Each row comes from the steps of one walk. Every step used is in the known rows, and no mark comes twice. Write the walk behind each row, first mark first.
Known rows:
E > X > H: .04	-.15	.07	-.08	.22	.07	-.03	.34	.05	.05	.11	.00	-.38	-.05	.47	-.08	.29	-.09	.13	-.05	-.15	.08	.29	.04	-.16	.21	.09	.11	-.14	.06	-.07	.01	-.03	.04	.24	.06	-.15	.01	.28	-.01	.09
Q > H: -.07	-.09	.00	.12	.06	-.06	-.04	.07	.00	.00	-.03	-.21	.08	-.04	-.12	-.02	-.02	-.14	.13	-.08	-.10	-.12	-.10	-.01	.11	.06	-.07	.05	.03	.04	.02	-.11	-.07	.09	-.02	.02	-.19	.07	-.02	-.17	-.08
T > X: .00	.01	.03	.10	-.25	-.08	-.09	-.02	.07	.08	-.06	-.05	.23	-.03	.06	.08	-.21	-.01	-.03	-.03	.05	-.14	-.15	.00	-.02	.02	-.06	.07	.00	-.15	-.14	-.01	-.01	-.09	.05	.10	-.03	.12	-.20	-.10	-.10
H > Q > T > C > G > X > E: -.30	.54	.18	-.27	.12	-.05	-.06	-.10	-.09	-.21	-.23	.15	.42	.12	.03	.07	.12	.16	-.79	-.04	.18	.08	.12	-.10	-.37	.17	-.27	.07	-.02	.22	-.24	.16	-.39	.20	.56	.10	-.07	-.06	.14	-.18	-.01
G > C: .19	.22	.06	.00	-.05	-.06	-.09	.06	-.07	.00	-.08	-.05	.02	.03	-.25	-.03	.08	-.04	.02	-.05	-.04	.24	.14	-.16	-.04	.11	.14	.00	-.01	.02	.04	.01	-.12	.14	.03	-.20	-.01	-.04	.01	.10	-.05
T > C > G > X > E: -.13	.36	-.01	.05	-.06	-.08	-.09	-.17	-.05	-.13	-.19	.18	.27	.24	-.05	.05	.18	.10	-.67	-.02	.19	.07	.11	-.05	-.23	.17	-.13	-.07	.03	-.06	-.28	.32	-.13	.30	.35	-.05	-.01	-.07	.24	.00	-.17
R > H > Q > T > X > E: -.23	.14	.36	-.34	.02	.01	-.03	.00	.07	.01	-.03	.21	.06	.18	.40	.15	-.49	.04	-.06	.05	-.10	-.05	-.11	.07	-.12	.00	-.35	.12	.04	-.11	-.22	-.12	-.28	-.42	.52	.19	-.24	.12	-.25	-.18	.31
Q > T > X > E: -.17	.00	-.02	.01	-.24	-.07	-.01	.00	.20	.12	-.16	-.10	.34	.15	.39	.13	-.33	.14	-.25	-.05	.05	-.13	-.11	.05	-.21	.10	-.11	.07	.14	-.16	-.26	-.18	-.06	-.24	.32	.18	-.12	.14	-.19	-.21	.14
E > R: .12	-.07	.16	-.05	.04	-.08	-.06	.03	.07	.06	.03	-.12	.09	.00	.00	-.11	-.08	-.13	.22	.01	-.07	-.09	-.08	.04	-.11	-.12	.07	.00	-.02	.18	-.04	.03	.05	.00	.05	-.12	.01	.03	-.03	.08	.18
H > Q > T: -.18	.24	.10	-.30	.20	.07	.07	.05	-.04	-.07	-.08	-.06	.13	-.06	.10	.03	-.09	.11	-.11	.05	-.01	.04	.08	-.11	-.14	-.03	-.15	.13	-.06	.30	-.05	-.17	-.17	-.06	.27	.17	-.01	-.01	-.10	-.15	.19
T > C > G: -.14	.24	-.06	.04	-.12	.01	-.04	-.16	-.20	-.15	-.16	.09	.26	-.07	-.02	.03	.26	.01	-.43	.08	.30	.05	-.13	-.28	-.18	.09	-.06	.00	-.05	.16	-.09	.32	-.04	.30	.25	.06	.07	-.04	.13	.03	-.16
R > H > Q > T > X: -.11	.17	.31	-.45	.03	-.05	-.07	.01	-.04	.05	.10	.17	.04	-.10	.25	.13	-.35	-.11	-.03	.13	-.03	-.15	-.17	.01	-.07	-.01	-.18	.24	-.01	.03	-.17	-.11	-.25	-.27	.34	.22	-.24	.07	-.34	-.15	.24
T > C > G > X > E > R: -.04	.28	.14	.05	.01	-.15	-.16	-.14	-.01	-.07	-.19	.14	.35	.17	-.03	-.03	.15	-.09	-.49	-.03	.16	-.07	-.03	.03	-.35	.09	-.10	-.12	.01	.09	-.20	.37	-.08	.26	.39	-.12	-.03	-.07	.23	.07	-.04
E > X > T > C: -.07	.03	-.08	-.12	.15	.09	-.13	.07	.03	-.07	-.05	.12	-.10	-.04	-.08	.12	.26	-.02	.12	.01	-.02	.21	.16	-.16	-.20	.23	.33	.23	.02	.18	-.23	-.10	.06	.12	.29	.19	-.17	.03	.49	.02	.03
R > H: -.02	-.01	.09	-.15	.11	-.02	-.01	-.04	-.12	.09	.20	.29	-.23	.02	.02	-.03	-.04	-.19	.11	.10	-.10	-.03	-.03	.02	.11	.07	-.02	.03	-.09	-.09	.06	.07	-.10	-.09	.05	-.04	-.16	-.06	-.01	.07	.14
X > H > Q > T > C: -.33	.29	.00	-.23	.19	.01	.04	-.03	-.11	-.20	-.10	.00	.10	-.06	.31	.09	.30	.06	-.19	.05	.04	.23	.07	-.23	-.44	.01	-.09	.24	-.12	.29	-.21	-.21	-.18	.15	.73	.24	-.04	-.11	.08	-.17	.11
R > H > Q: -.12	.18	.41	-.29	.21	-.01	.00	.07	-.13	-.03	.13	.25	-.31	-.02	.03	.03	-.13	-.06	.16	.06	-.13	.05	-.06	.04	.09	-.03	-.23	.13	-.10	.06	.02	-.04	-.21	-.16	.21	.03	-.16	-.04	-.04	-.04	.16
T > X > H: .03	.03	.05	.10	-.24	-.02	-.07	.21	.03	.06	.07	-.02	.00	-.01	.35	.05	.00	-.04	-.03	-.12	-.12	-.02	-.06	-.04	-.23	.10	.00	.04	-.12	-.12	-.20	.08	-.05	-.04	.20	.04	-.05	-.02	-.15	-.13	-.07
E > R > H > Q: -.02	.14	.54	-.29	.28	-.12	-.07	.10	-.06	-.01	.13	.24	-.23	-.05	.00	-.11	-.18	-.20	.30	.17	-.21	-.08	-.14	.06	.02	-.08	-.19	.08	-.10	.19	.03	.00	-.09	-.23	.23	-.09	-.04	-.06	-.06	.03	.32
E > R > H: .10	-.14	.19	-.16	.18	-.05	-.04	.02	-.02	.06	.17	.20	-.16	.02	.05	-.09	-.05	-.31	.22	.15	-.11	-.10	-.18	.04	.03	-.03	.01	.01	-.06	.05	.05	.06	.03	-.11	.05	-.12	-.11	.00	-.06	.15	.31

Write each row's walk:
-.09	.47	.17	-.31	.18	-.06	-.08	.23	-.14	.06	.04	.01	.07	-.07	.09	.05	.31	.01	-.49	-.15	-.07	-.07	.18	-.02	-.27	.16	-.19	.14	-.22	.30	-.23	.24	-.57	.34	.42	-.09	-.06	-.18	.08	-.18	.00 => C > G > X > H > Q > T
-.22	.22	.10	-.33	.22	-.15	-.08	-.17	-.08	-.01	-.07	.34	.24	.15	.08	-.05	.22	-.24	-.55	.15	.15	-.08	-.07	-.02	-.26	.19	-.11	.09	-.09	.11	-.17	.27	-.26	.21	.58	-.11	-.19	-.06	.23	.04	.29 => Q > T > C > G > X > E > R > H
-.14	.15	.35	-.20	-.10	-.02	-.08	.05	.22	.07	-.13	-.11	.33	.12	.39	.01	-.51	.14	-.09	.03	-.05	-.14	-.20	.08	-.34	-.05	-.25	.05	.08	.17	-.23	-.18	-.07	-.36	.46	.25	-.10	.10	-.21	-.18	.36 => H > Q > T > X > E > R
-.02	.09	.39	-.38	.12	-.09	-.10	.05	-.01	.08	.06	.12	.08	-.15	.20	.03	-.37	-.20	.15	.23	-.11	-.22	-.32	.07	-.15	-.07	-.21	.20	-.08	.17	-.13	-.08	-.23	-.32	.41	.14	-.18	.05	-.35	-.03	.38 => E > R > H > Q > T > X
-.30	.30	.37	-.40	.14	-.03	.07	-.10	-.17	-.18	-.14	.29	.22	.25	.31	-.05	-.06	-.11	-.28	.21	.10	.01	-.26	-.21	-.26	.07	-.35	.11	-.08	.26	-.20	.16	-.22	-.02	.72	.08	-.05	.02	.03	.03	.38 => X > E > R > H > Q > T > C > G
-.05	.30	.49	-.48	.33	-.09	-.11	.12	-.04	.03	.02	.27	.06	.10	.08	-.10	-.07	-.19	-.33	.05	-.09	-.16	-.06	.09	-.20	.11	-.28	.02	-.11	.22	-.18	.26	-.52	-.03	.39	-.11	-.16	-.07	.00	-.07	.33 => C > G > X > E > R > H > Q > T
.05	-.06	.21	.10	-.01	-.06	.03	.01	.13	.03	-.09	.00	.04	.30	.19	-.10	-.16	.05	.04	.05	-.01	.01	-.06	.11	-.14	.01	-.04	-.10	.08	.02	-.09	.00	.13	-.20	.13	-.05	.00	.04	.04	.06	.18 => X > E > R
-.23	.31	.28	-.43	.41	-.12	-.16	-.17	-.01	-.03	.02	.35	.15	.16	.12	.03	-.05	-.12	-.22	.16	-.09	.05	.05	.10	-.28	.00	-.17	.06	-.01	.18	-.17	-.08	-.28	-.08	.61	.04	-.13	-.11	.11	-.01	.44 => G > X > E > R > H > Q > T > C
-.17	.24	.27	-.19	-.06	-.03	.00	.03	.05	-.03	-.10	-.16	.33	-.09	.16	.13	-.31	.11	-.16	.04	.03	-.13	-.06	-.06	-.18	-.09	-.16	.16	.02	.14	-.19	-.19	-.20	-.16	.27	.25	-.16	.07	-.32	-.23	.08 => H > Q > T > X
.10	.32	.07	-.09	.03	-.10	-.19	.14	-.12	.03	.01	.02	.04	-.01	-.42	.13	.22	.01	-.26	-.21	.02	-.05	.13	.00	-.11	.26	.13	.06	-.03	.18	-.14	.38	-.35	.30	.00	-.18	-.06	-.18	.37	-.02	-.18 => C > G > X > T
-.13	.13	.42	-.37	.26	-.06	.05	.06	.02	.03	.01	.18	-.05	.17	.33	-.08	-.28	-.08	.06	.12	-.16	-.04	-.16	.09	-.13	-.01	-.25	.06	-.02	.21	-.05	-.14	-.17	-.34	.46	.02	-.13	.00	-.11	-.04	.56 => X > E > R > H > Q > T
-.17	.25	.12	-.27	.18	.01	.06	.19	-.05	-.01	.02	-.09	-.12	.01	.31	.06	.11	.05	-.05	-.11	-.11	.05	.10	-.09	-.31	.02	-.12	.15	-.14	.30	-.15	-.15	-.28	-.01	.49	.13	-.05	-.10	-.04	-.25	.14 => X > H > Q > T
.03	.18	-.03	-.12	.17	-.06	-.27	.07	.02	.13	.09	.09	-.03	-.02	-.45	.07	.11	.05	.07	-.23	-.13	.05	.26	.11	-.05	.16	.26	.07	-.04	.05	-.10	.05	-.24	.11	.00	-.06	-.03	-.09	.28	-.06	-.10 => G > X > T
-.10	-.13	.16	-.21	-.03	-.10	-.02	.07	.11	.18	.02	.18	.15	.20	.37	-.02	-.38	-.16	.06	.19	-.01	-.22	-.25	.15	-.16	.05	-.11	.08	.08	-.10	-.14	-.10	-.08	-.36	.47	.04	-.21	.08	-.24	-.07	.46 => Q > T > X > E > R > H
-.08	.44	.50	-.28	.25	-.19	-.14	-.10	-.12	-.22	.00	.40	.06	.15	-.04	-.04	.02	-.14	-.34	.09	.03	.03	-.05	.06	-.20	.06	-.30	.01	-.07	.09	-.13	.39	-.32	.09	.52	-.13	-.11	-.07	.17	.05	.18 => T > C > G > X > E > R > H > Q
-.32	.43	-.08	-.36	.34	-.15	-.08	-.02	-.11	-.08	-.05	.05	.10	.01	.11	.04	.38	.03	-.35	-.07	-.01	.13	.27	-.07	-.42	.10	-.08	.21	-.17	.25	-.28	-.07	-.35	.27	.69	.12	-.11	-.16	.15	-.24	.16 => G > X > H > Q > T > C
-.08	.32	-.06	.00	-.16	-.03	-.05	-.02	-.28	-.17	-.12	.11	.23	-.08	-.25	.14	.33	.04	-.27	.00	.22	.15	-.07	-.30	-.24	.16	.11	.09	-.03	.24	-.19	.28	-.09	.41	.28	.05	.08	-.09	.32	.00	-.26 => X > T > C > G
-.07	.31	-.12	-.09	.11	-.12	-.28	-.09	-.08	.00	-.05	.17	.05	.01	-.45	.14	.30	.06	-.13	-.08	.03	.16	.17	-.01	-.19	.21	.26	.09	.01	.13	-.24	.03	-.11	.25	.25	.04	-.04	-.19	.35	.04	-.11 => G > X > T > C
-.04	.03	.11	.20	-.29	-.03	-.05	.00	.22	.04	-.14	-.01	.14	.26	.33	.11	-.35	.15	-.14	-.10	.03	-.07	-.13	.04	-.13	.06	-.15	-.11	.09	-.27	-.18	-.02	.02	-.31	.19	.05	-.09	.08	-.15	-.09	.00 => T > X > E
-.02	.04	.33	-.17	.34	.04	.05	.39	.05	-.03	.06	.02	-.41	-.07	.37	.00	.13	-.01	.16	-.07	-.27	.14	.31	.01	-.22	.11	-.08	.16	-.16	.12	-.12	-.06	-.16	-.01	.35	.13	-.19	.02	.19	-.05	.14 => E > X > H > Q
-.15	.35	-.27	-.23	.11	.01	-.09	.03	-.20	-.05	-.06	.09	.29	-.11	.06	.06	.57	-.08	-.68	-.04	.13	.04	.17	-.19	-.34	.26	.02	.17	-.18	.27	-.30	.32	-.42	.57	.59	-.02	-.06	-.18	.23	-.11	-.06 => Q > T > C > G > X > H
-.32	.40	-.01	-.24	.02	.02	.05	.07	-.24	-.24	-.16	.05	.15	-.09	.31	.04	.38	.07	-.48	-.01	.13	.14	-.05	-.36	-.44	.14	-.23	.20	-.26	.40	-.28	.13	-.33	.38	.73	.19	.02	-.05	.07	-.13	.07 => X > H > Q > T > C > G
-.24	.17	.26	-.16	-.15	.05	.02	.06	.13	.00	-.17	-.04	.24	.17	.38	.10	-.48	.24	-.18	-.03	-.01	-.07	-.06	.06	-.26	.00	-.29	.15	.09	-.05	-.29	-.18	-.17	-.35	.39	.19	-.09	.13	-.22	-.24	.13 => H > Q > T > X > E
-.04	.21	.33	-.03	-.17	-.09	-.06	.31	.04	.01	.08	-.05	-.07	-.06	.32	.05	-.14	.09	.03	-.17	-.12	.08	-.13	-.04	-.23	.07	-.27	.05	-.13	.00	-.29	-.02	-.19	-.11	.35	.14	-.15	.02	-.21	-.23	-.04 => T > X > H > Q
-.26	.49	.30	-.31	.16	-.13	-.11	-.09	-.06	-.17	-.27	.06	.47	.12	.06	-.01	.11	.10	-.58	.10	.11	.00	-.01	-.07	-.46	.07	-.20	.07	.02	.37	-.26	.17	-.33	.18	.63	.01	-.01	-.06	.13	-.08	.18 => H > Q > T > C > G > X > E > R
-.25	.57	.12	-.33	.16	-.01	-.14	-.10	-.20	-.20	-.16	.12	.35	-.18	-.18	.07	.26	.04	-.70	.05	.19	-.02	.09	-.15	-.25	.03	-.22	.10	-.11	.36	-.20	.23	-.41	.36	.50	.16	-.07	-.10	.12	-.12	-.06 => H > Q > T > C > G > X
-.06	-.09	.15	-.05	-.16	-.04	-.07	.01	.19	.17	-.15	-.13	.50	.18	.39	.04	-.36	-.01	-.04	.06	.06	-.19	-.17	.13	-.27	.01	-.08	.02	.10	.05	-.19	-.11	.06	-.27	.34	.11	-.11	.03	-.21	-.07	.29 => Q > T > X > E > R
